(in the rows, 128 means zero)
Known rows, with every way that one mark hangs from another:
k536{k720{k462}}: [126 124 126 154 128 155 143 132  88 129 137 120 135 141 131 117 122 135
 148 108 123 142 139 126 145]
k360{k341{k298{k332{k24{k720{k536}}}}}}: [ 77 130 134 118 138  65 123 105 177 117 113 118 125 135 146 121 132 118
  62 127 126 107  86 113 130]
k341{k298{k332} k360 k536{k720}}: [ 93 123 127 105 138  97 123 123 152 121 126 132 124 110 142 102 143 113
  97 129  82  82 105 111 112]
k536{k720{k24{k332{k298 k360}} k462{k890{k903}}}}: [115 137 127 121 149 153 126 147  90 165 120 105 138 129 164 144 111 128
  92 114 125 142 122 145 106]
k24{k332{k298 k360{k341}} k720{k536}}: [ 89 128 129 132 133  41 105 123 185 108 113 104 131 139 147 151 113  98
  73 112 138 125  96 135 113]
k332{k24{k720{k462 k536}} k298 k360}: [100 117 136 145 151  68 120 125 147 117 114  94 129 150 165 141 120 123
  86 116 144 137  90 133 138]
k890{k462}: [135 121 126 138 128 140 123 132 116 148 118 130 127 119 128 120 121 132
 122 128 127 147 134 132 130]
k536{k720{k24 k462{k890{k903}}}}: [126 144 129 144 129 227 154 134  48 163 142 128 138 136 143 119 118 156
 135 116 123 151 141 130 131]
k332{k24{k720} k298{k536} k360{k341}}: [103 119 123 102 145   4 126 142 197 112 105 109 133 135 162 155 124 118
  79 128 136  96  75 117 110]
k360{k341{k298 k536{k720{k24 k462}}}}: [ 91 127 140 138 104 128 149 121 114  91 131 142 125 134 115 116 124 125
 108 115  95  80 113 113 135]
k298{k332 k536{k720{k24 k462{k890{k903}}}}}: [113 138 129 131 150 192 154 136  67 148 133 138 136 124 145 124 128 156
 118 123 114 138 114 121 131]
k298{k332{k24} k536}: [109 117 128 102 157  67 131 136 158 121 113 124 127 120 146 135 141 128
 100 138 132 110  79 118 125]
k332{k24 k298{k536{k720{k462}}} k360{k341}}: [115 105 120 122 150  27 136 146 170 115 108 109 137 139 143 144 117 118
 102 111 125  98  85 115 126]
k536{k720{k24{k332{k360}}}}: [ 91 145 125 125 127 110 122 139 108 139 128  99 139 138 157 135 119  99
 109 111 144 115 110 146 111]
k341{k298{k332{k24{k720{k462}}} k536} k360}: [ 94 117 131 109 164  46 142 116 149 106 117 114 125 122 161 116 148 138
  69 133 115  89  76 109 115]
k298{k332{k360{k341}} k536{k720{k24 k462{k890}}}}: [104 134 126 123 154 112 147 135 127 127 114 130 138 123 146 127 118 127
  99 108 119  98  96 117 122]
k24{k332{k298 k360} k720{k462 k536}}: [ 98 120 136 148 147  75 112 122 140 106 118  96 128 142 153 147 117 113
  86 108 138 147 105 141 128]
k720{k24{k332{k298 k360}} k462{k890{k903}} k536}: [109 130 140 134 152 146 120 125 115 146 116 115 126 127 145 148 112 130
  72 118 131 147 103 146 114]
k298{k332{k24}}: [112 125 129 111 152  85 120 133 150 139 114 114 127 123 155 128 134 119
  94 134 134 115  99 126 122]
k332{k24{k720{k462{k890}}} k298{k536}}: [124 114 136 110 158  97 152 141 132 113 117 120 131 136 162 142 134 160
 106 133 131 135 104 114 134]
k298{k332}: [120 130 128 121 144 115 117 130 138 129 120 127 126 118 140 126 130 119
 105 131 123 120 118 128 124]
k903{k890{k462}}: [152 116 120 136 137 161 126 134 110 164 126 133 128 125 146 127 115 133
 118 122 121 155 120 128 118]
k332{k24{k720{k462{k890} k536}} k298 k360{k341}}: [110 119 135 134 155  74 134 124 168 127 106 106 131 143 159 140 115 132
  78 111 137 134  94 121 129]
k360{k341{k536{k720}}}: [108 124 126 134 110 114 144 133 143 111 134 139 133 131 118 125 125 120
 139 111 106 107 118 113 131]
k360{k341{k298{k536{k720{k24 k462}}}}}: [ 96 127 132 130 115 116 152 121 114  92 130 140 131 138 109 120 124 133
 110 116 109  85 108 112 137]

Rows:
[ 93 124 139 115 173 106 129 107 142 141 106 108 123 129 175 119 134 134
  69 120 125 134  95 121 131]
k341{k298{k332{k24{k720{k462{k890} k536}} k360}}}
[109 114 128  96 162  94 155 126 152 128 109 133 130 122 141 116 134 143
  95 120 106 102  96  98 130]
k360{k341{k298{k332{k24} k536{k720{k462{k890}}}}}}
[ 88 127 132 123 132  96 148 121 106  99 135 118 131 131 130 114 136 125
  94 117 115  84  94 122 114]
k341{k298{k536{k720{k24{k332} k462}}} k360}
[ 95 115 135 118 136  42 141 117 162 103 111 118 122 128 150 133 130 126
  82 116 108  88  87 111 119]
k332{k24{k720{k462}} k360{k341{k298 k536}}}
[133 127 132 123 154 142 142 139 105 157 121 112 132 135 171 141 125 163
  98 132 129 159 122 124 122]
k332{k24{k720{k462{k890{k903}}}} k298}
[109 127 131 115 136  74 122 143 145 124 120 103 132 142 170 141 128 128
  96 138 141 125 106 129 126]
k332{k24{k720} k298}
[107 134 123 120 143  73 128 132 141 144 119  97 133 139 176 137 129 122
 105 123 149 125 100 131 117]
k332{k24{k720} k360}
[126 133 134 160 139 207 153 109  79 147 141 131 131 139 137 124 125 168
 129 113 126 187 134 124 143]
k24{k720{k462{k890{k903}} k536}}
[ 92 145 129 131 115 138 132 138  93 126 137 110 138 142 143 128 123 111
 120 116 141 120 118 140 122]
k536{k720{k24{k332}}}
[139 123 135 154 143 205 147 109  89 153 134 140 127 130 118 123 123 162
 130 115 120 177 131 125 141]
k720{k462{k890{k903}} k536}
[112 118 121 131 161  95 132 134 123 124 118 118 134 125 145 127 128 122
 122 108 118 121 102 122 132]
k298{k332{k360} k536{k720{k462}}}
[ 90 124 141 148 133  60 113 123 162  95 110 108 126 137 125 150 105  98
  61 108 136 101  86 141 118]
k720{k24{k332{k298 k360{k341}}} k462 k536}
[108 122 119 106 133  98 140 122 141 119 134 132 132 126 125 107 142 129
 120 128 103  95 108 110 119]
k341{k298{k536{k720}} k360}
[121 136 142 159 133 218 149 111  71 144 137 139 127 135 122 124 121 159
 115 120 128 159 122 132 139]
k720{k24 k462{k890{k903}} k536}
[ 81 126 140 129 108 107 147 122 121  88 128 131 126 131 117 124 123 115
  94 109 101  82 107 120 123]
k360{k341{k298 k536{k720{k24{k332} k462}}}}
[126 110 128 134 138 110 137 143 118 102 127 127 135 138 128 132 125 136
 133 120 114 127 120 119 144]
k332{k298{k536{k720{k462}}}}
[107 112 116 102 143  20 127 148 187 123 107 112 139 136 146 145 120 109
  99 120 130  94  81 117 118]
k332{k24 k298{k536{k720}} k360{k341}}
[111 120 124  95 141  40 121 120 188 137 103 116 125 123 143 133 126 110
  77 126 124  84  92 118 106]
k332{k24 k360{k341{k298}}}
[ 92 129 138 159 129  85 128 111 138 104 119 112 128 138 120 140 109 105
  80 100 142 109  90 138 122]
k720{k24{k332{k360{k341}}} k462 k536}
[ 93 129 147 161 124 139 134 114  98 100 133 117 125 143 118 131 121 122
 101 111 143 132 104 141 138]
k720{k24{k332} k462 k536}
[ 97 128 128 109 152  69 137 134 146 117 120 115 131 130 166 135 143 134
  99 135 138 121  83 117 128]
k298{k332{k24{k720}} k536}
